Each row was made from one small tree. Brackets hold a mark, then the marks that hang from it, in alphabetical order. Every link used is in the known rows. Write each row's tree.
Known rows:
(J (F H W)): [ 1.20  1.74  1.15 -0.21 -1.40  2.28 -0.10 -5.61  5.24  2.02  3.17 -1.50
  0.35  2.22  2.72 -1.05 -2.59 -1.34 -1.49  0.48]
(H (F J W) (Q U)): [ 3.15 -1.10  2.36 -0.85 -0.61  1.80 -1.69 -5.85  3.46  5.90 -0.52 -0.10
  0.04  3.51 -2.04 -1.07 -3.97 -2.23  2.62  2.64]
(W (F J)): [-0.03  6.35  2.27 -0.85 -0.63  1.03 -0.30 -1.84  5.18  2.40 -0.37 -1.99
 -0.32  2.72 -2.09 -3.00 -2.62 -4.88  2.41  1.47]
(F H W): [ 0.52  1.02  1.40 -3.52 -0.34 -0.50  0.81 -5.93  4.40  3.94  2.18  0.15
 -0.80  4.60  2.26 -0.78 -2.74 -3.79  0.81  1.16]
(J (F H)): [ 1.74  3.60  1.03  0.99 -1.66  1.50 -1.24 -5.94  5.67  0.19  2.19 -1.50
  0.39  1.65  1.77 -0.69 -2.98 -0.90 -1.98 -1.45]
(W (F (H (Q U)) J)): [ 1.01  2.85 -0.15 -1.76 -0.59 -0.21 -1.33 -2.92  4.65  3.03 -1.08 -3.29
  0.19  5.53 -1.25 -1.09 -1.04 -4.60  4.63  0.53]
(F (H (Q U)) J W): [ 0.30 -0.63 -0.10 -3.01  0.63  0.92 -1.52 -4.62  2.06  7.46  0.44 -2.47
 -0.18  6.20 -0.14  1.79 -1.74 -4.91  2.84  0.98]
(W (F (H (Q K)) J)): [ 0.77  3.74  0.06 -1.95 -1.09 -0.59 -0.83 -1.97  4.28  2.79 -0.78 -2.33
  0.42  4.80 -2.00 -0.83 -0.70 -4.28  4.19  0.91]
(W (F (H Q) J)): [ 0.16  3.61 -0.18 -2.24 -0.40 -0.63 -0.82 -2.21  4.79  2.71 -1.22 -2.62
  0.75  5.37 -0.98 -1.12 -1.19 -4.89  4.68  0.38]
(H F (Q U)): [ 5.32  0.08  2.57  1.03 -1.53 -0.08 -2.94 -7.35  4.91  2.82 -0.66  1.36
 -0.51  2.40 -2.06 -1.16 -4.46 -0.35  2.49  0.36]
(R (F H)): [ 0.65  5.20  1.96 -2.02 -1.75 -3.38  0.82 -5.83  2.49  0.47 -0.31  2.45
 -1.07  2.05 -1.41 -2.40 -2.06 -2.37  1.19 -0.23]
(Q Z): [ 2.14  7.86  3.59  5.53 -1.70 -1.00  0.65 -5.81  5.56  2.60  2.47  1.55
 -1.05 -1.18 -1.43 -2.27 -2.20 -1.92 -0.21 -1.79]
(J (F (H (Q K)) W)): [ 1.99  0.67  0.83  0.55 -2.11  1.62 -0.86 -5.03  4.61  2.69  3.05 -0.95
  0.59  2.23  1.57  0.30 -1.97 -0.35 -0.40  0.33]
(Z (Q K U)): [ 5.41  4.85  3.66  2.53 -0.25  1.09 -3.69 -8.27  3.53  2.44  4.33  1.54
 -2.12  0.09 -2.10 -0.79 -3.11 -3.51  0.83  0.18]
(H (F J W) (Q K U)): [ 4.66 -1.06  2.92 -0.24 -2.20  1.28 -1.75 -5.40  2.53  6.15  0.41  0.51
 -0.71  2.69 -4.07 -0.42 -2.92 -0.91  1.67  3.48]
(H (Q K U Z)): [ 5.54  3.75  3.05  6.45 -3.33 -1.63 -2.89 -5.98  3.87  5.02  2.09  1.11
 -1.92 -0.39 -4.73  1.00 -1.01  0.45  2.22 -1.50]
(F H J): [-0.49  4.32  0.74 -2.43  0.51 -0.23 -0.92 -4.76  2.88  3.21 -0.63 -1.89
  0.00  4.49 -0.61  0.81 -2.86 -5.17 -0.02 -1.06]
(J (F (H (Q K Z)) W)): [ 2.24  1.28  0.61  1.97 -2.42  1.37 -0.23 -5.12  4.82  2.92  3.49 -1.00
  0.63  1.64  1.48 -0.23 -0.94 -0.15 -0.17  0.18]
(R F): [ 0.80  6.75  3.80 -0.27 -2.04 -2.36  0.45 -4.95  2.74  1.15  0.08  3.20
 -1.46 -0.26 -2.96 -3.14 -3.25 -2.07  0.55  0.14]
(W (F (H (Q K U)) J)): [ 1.72  2.93  0.06 -1.56 -1.44 -0.43 -1.29 -2.87  4.07  3.16 -0.61 -2.94
 -0.21  4.91 -2.16 -0.72 -0.57 -3.85  4.25  1.00]

Which tree is each row?
[-0.75  1.28 -0.23 -1.51  0.57 -0.12  0.31 -3.85  2.44  6.98  0.79 -1.47
  0.79  5.12  0.47  0.99 -0.87 -5.09  3.07  0.34] | (F (H (Q Z)) J W)
[ 1.63  0.33  2.06 -1.79 -0.22  1.23 -0.70 -4.21  3.85  5.04 -0.91  1.12
  1.26  3.17 -1.35 -1.32 -4.35 -2.75  2.62  2.42] | (H (F J W) Q)
[ 1.10  0.49  0.27 -0.66 -0.62 -1.66  0.40 -5.50  4.30  5.13  2.08  0.56
  0.12  4.35  1.77  0.17 -1.17 -3.09  3.36 -0.22] | (F (H (Q Z)) W)
[ 1.06  2.52  3.48 -2.72 -0.41  2.16  1.17 -5.14  4.24  3.57  0.20  0.77
  0.10  2.52 -0.79 -3.38 -4.76 -3.38 -0.85  3.60] | (H (F J W))
[-0.57  5.73  1.60 -2.61 -0.88 -2.34  0.63 -4.62  1.01  1.78 -0.94  0.94
 -0.45  2.40 -2.31 -1.71 -1.76 -3.91  0.96 -0.04] | (R (F H J))
[ 2.84  0.34  2.72 -1.27 -1.75  0.81 -0.66 -3.80  3.03  5.12 -0.17  1.72
  0.61  2.21 -3.22 -0.72 -3.36 -1.38  1.61  3.23] | (H (F J W) (Q K))
[ 4.17 -0.21  3.14 -0.45 -2.68 -0.17 -0.46 -4.99  4.18  3.79  0.78  3.12
  0.02  1.66 -2.32 -1.24 -3.62 -0.02  1.82  3.09] | (H (F W) (Q K))
[ 2.90 -0.13  0.97  0.83 -2.39  2.05 -1.39 -5.85  4.58  3.21  3.19 -1.55
 -0.05  2.42  1.02  0.26 -1.75 -0.09 -0.16  0.48] | (J (F (H (Q K U)) W))
[-1.37  1.88  0.72 -4.28  0.75  0.99  0.68 -4.23  2.61  5.63  0.99 -1.96
 -0.17  5.41  0.86  0.14 -2.45 -5.77  0.41  1.64] | (F H J W)
[ 1.09  4.19 -0.05 -0.30 -1.37 -1.13 -0.14 -2.15  4.54  2.82 -0.27 -2.48
  0.54  4.24 -1.94 -1.23  0.25 -3.93  4.29  0.44] | (W (F (H (Q K Z)) J))
[ 1.48  0.59  0.56  0.18 -1.37  1.99 -0.91 -5.06  5.09  2.68  2.59 -1.23
  0.89  2.78  2.62 -0.10 -2.48 -1.00  0.19 -0.10] | (J (F (H Q) W))
[-1.00  0.25 -0.13 -3.59  0.96  0.33 -0.64 -3.45  2.26  6.67  0.17 -1.63
  0.75  5.92  0.41  1.58 -2.14 -5.36  2.85  0.77] | (F (H Q) J W)
[ 4.19  2.09  0.58  2.26 -2.19 -2.67 -1.96 -6.98  3.78  3.38  1.34  0.03
 -1.08  3.09 -1.66  1.43 -0.57 -0.98  2.15 -1.96] | (F (H (Q K U Z)))
[ 5.17  2.87  2.84  3.88 -3.31 -1.71 -0.31 -5.80  4.69  2.38  0.64  3.18
  0.38 -0.12 -3.44 -1.62 -2.03  0.93  1.79  0.41] | (H F (Q K Z))
[ 3.69  0.26  1.98  2.23 -1.20  1.28 -0.55 -6.24  3.66  6.30  0.66  0.12
  0.33  2.39 -2.08 -1.93 -2.02 -1.73  2.92  1.84] | (H (F J W) (Q U Z))
[ 1.52  3.08  0.23 -1.59 -1.06 -1.44 -0.59 -3.34  6.03  1.38 -0.37 -1.20
  0.17  4.60 -0.01 -1.70 -1.50 -3.41  4.84  0.12] | (W (F (H Q)))
[ 3.16  1.78  2.46  2.07 -2.41  0.18  0.71 -4.25  3.01  5.47  1.02  1.68
  0.95  1.04 -3.33 -1.58 -1.45 -0.99  1.81  2.61] | (H (F J W) (Q K Z))
[-0.13  4.66  0.48 -2.74 -0.48 -0.07  0.05 -2.77  5.03  1.96 -0.72 -2.78
  0.08  4.96 -0.69 -2.20 -1.44 -5.12  2.84  0.89] | (W (F H J))
[ 2.28  2.01  2.06 -0.49 -0.40  0.35 -1.80 -4.47  3.91  3.13 -2.14  1.13
  1.16  2.48 -2.23 -0.78 -4.70 -2.33  2.28  0.43] | (H (F J) Q)
